Each row was made from one path, in order. Every step used is in the known rows, and no mark comes twice. Write each row's path.
In the rows, 128 means zero.
Known rows:
raso, bitur, rudo: [ 84 148 113 133 106 152  99 118 114 129 135 142 119 120  73 157  92 157
  96]
firan, raso, pimut, rudo, gazodir: [121 152 103 144 132 135  64 113 152 129 140  97 106 135  70 143  85 105
 118]
pimut, raso: [112 160 118 130 106 131 105 166 115 121 123 137 121 139  62 155 115 105
 189]
bitur, raso, firan, rudo: [ 87 103  78 134 106 160  57 135 125 136 134 127  99 108  44 162 180 168
 106]
firan, rudo, gazodir, raso: [112 130  77 134 113 132  71 103 114 148 148 131  98 131  76 119 124 163
  92]
pimut, rudo, gazodir, raso, firan: [108 131  78 144 104 119  81 136 119 128 162 121  92 125  70 145 142 185
  70]
firan, raso, pimut: [120 163 101 127 133 152  58 116 150 116 106  97  94 136  53 154  99  67
 133]
bitur, raso, firan: [ 90 138  90 140 105 147  85 120 126 114 125 138  95 123  54 167 177 166
 105]
firan, rudo, pimut, raso: [115 116 121 125 115 145  69 179 131 137 114 130  90 127  50 153 107 105
 210]
firan, rudo, gazodir, raso, bitur: [ 93 154  90 126 109 116  64 104 115 141 157 130 106 122  94 135 112 171
  57]
raso, bitur: [105 180 120 128 109 132  83 116 120 123 130 132 110 139  78 170 115 115
 100]
gazodir, raso, firan, rudo, pimut: [115  94  85 127 115 150  45 150 130 139 125 120  50 121  42 153 142 150
 117]
bitur, raso, pimut, rudo, gazodir: [104 142 109 141 131 137  96 101 137 126 137 131 105 135  80 141 101 120
 103]
bitur, raso, pimut, rudo: [ 94 130 115 126 131 152 110 159 138 121 121 140 113 123  67 161  96  92
 104]
pimut, rudo, gazodir, raso, bitur: [ 91 169 105 132 108 105  93 133 121 131 161 140 116 122 105 143  88 164
  50]
gazodir, raso, firan, rudo: [105 104  68 127 103 147  54 155 112 142 145 116  89 115  47 151 162 165
  85]
gazodir, rudo, pimut, raso: [114 135 119 126 108 134 104 189 131 122 111 144  81 131  72 130  97 119
 233]
raso, pimut: [132 155 111 123 131 153  84 103 124 119 107 116  83 154  54 157 111  60
 131]

Write each row's path:
[125  95  95 133 117 161  35 133 133 139 120 111  52 130  32 165 152 131
 144]	raso, firan, rudo, pimut
[120 129  84 122 131 138  65  95 118 136 133 114  81 137  73 124 106 113
  88]	firan, rudo, gazodir, raso, pimut
[124 148 107 152 117 131  91 111 126 139 149 126 111 145  71 145 112 135
 119]	pimut, rudo, gazodir
[ 96 140 131 120 111 125  61 170 131 130 129 128 100 120  72 166  94 115
 167]	firan, rudo, pimut, raso, bitur
[113 146 103 134  97 129  80 160 114 114 134 117 105 133  49 172 157 137
 165]	pimut, raso, firan
[103 124 127 135 113 149 107 169 128 123 111 147  92 124  56 144  81 133
 208]	bitur, rudo, pimut, raso
[ 98 139  83 143 111 136 109  96 110 136 143 147 100 129  81 111  99 191
  88]	bitur, rudo, gazodir, raso
[122 119  77 147 108 142  36  80 116 146 153  99  84 136  51 147 171 165
 113]	raso, firan, rudo, gazodir
[ 76 150 123 130 101 137 111 158 112 122 138 145 132 110  77 155  82 159
 136]	pimut, raso, bitur, rudo
[111 147  91 141 114 120 106 137 121 137 154 142 110 131  85 130 100 158
  85]	pimut, rudo, gazodir, raso
[ 75 156 104 136 108 151  75 131 138 125 134 125 124 103  74 151  82 167
 100]	firan, raso, bitur, rudo
[130 145 112 140 132 135  85 100 129 131 140 112  96 147  72 146  94  98
 114]	raso, pimut, rudo, gazodir
[120 146 128 130 115 134  95 166 133 121 107 139  86 142  57 158 100  97
 213]	rudo, pimut, raso
[ 96 158 128 120 105 119  92 179 130 119 123 142  95 122  91 146  85 132
 189]	gazodir, rudo, pimut, raso, bitur
[100 149 109 122 133 155  98 104 132 112 100 140  93 135  66 151 117  87
 116]	bitur, raso, pimut
[ 88 131 114 127 116 145  95 137 129 125 119 155  73 116  76 141  69 162
  99]	gazodir, raso, bitur, rudo, pimut
[ 96 156 108 146 110 136  88  65 115 133 150 133 108 131  85 138  98 182
  96]	raso, bitur, rudo, gazodir
[125 156  94 126 131 129  84  82 121 121 126 123  78 149  81 125 100 106
  92]	rudo, gazodir, raso, pimut
[113 134 107 121 128 139 108 178 123 125 129 130 103 127  70 152  79  86
  85]	gazodir, raso, pimut, rudo
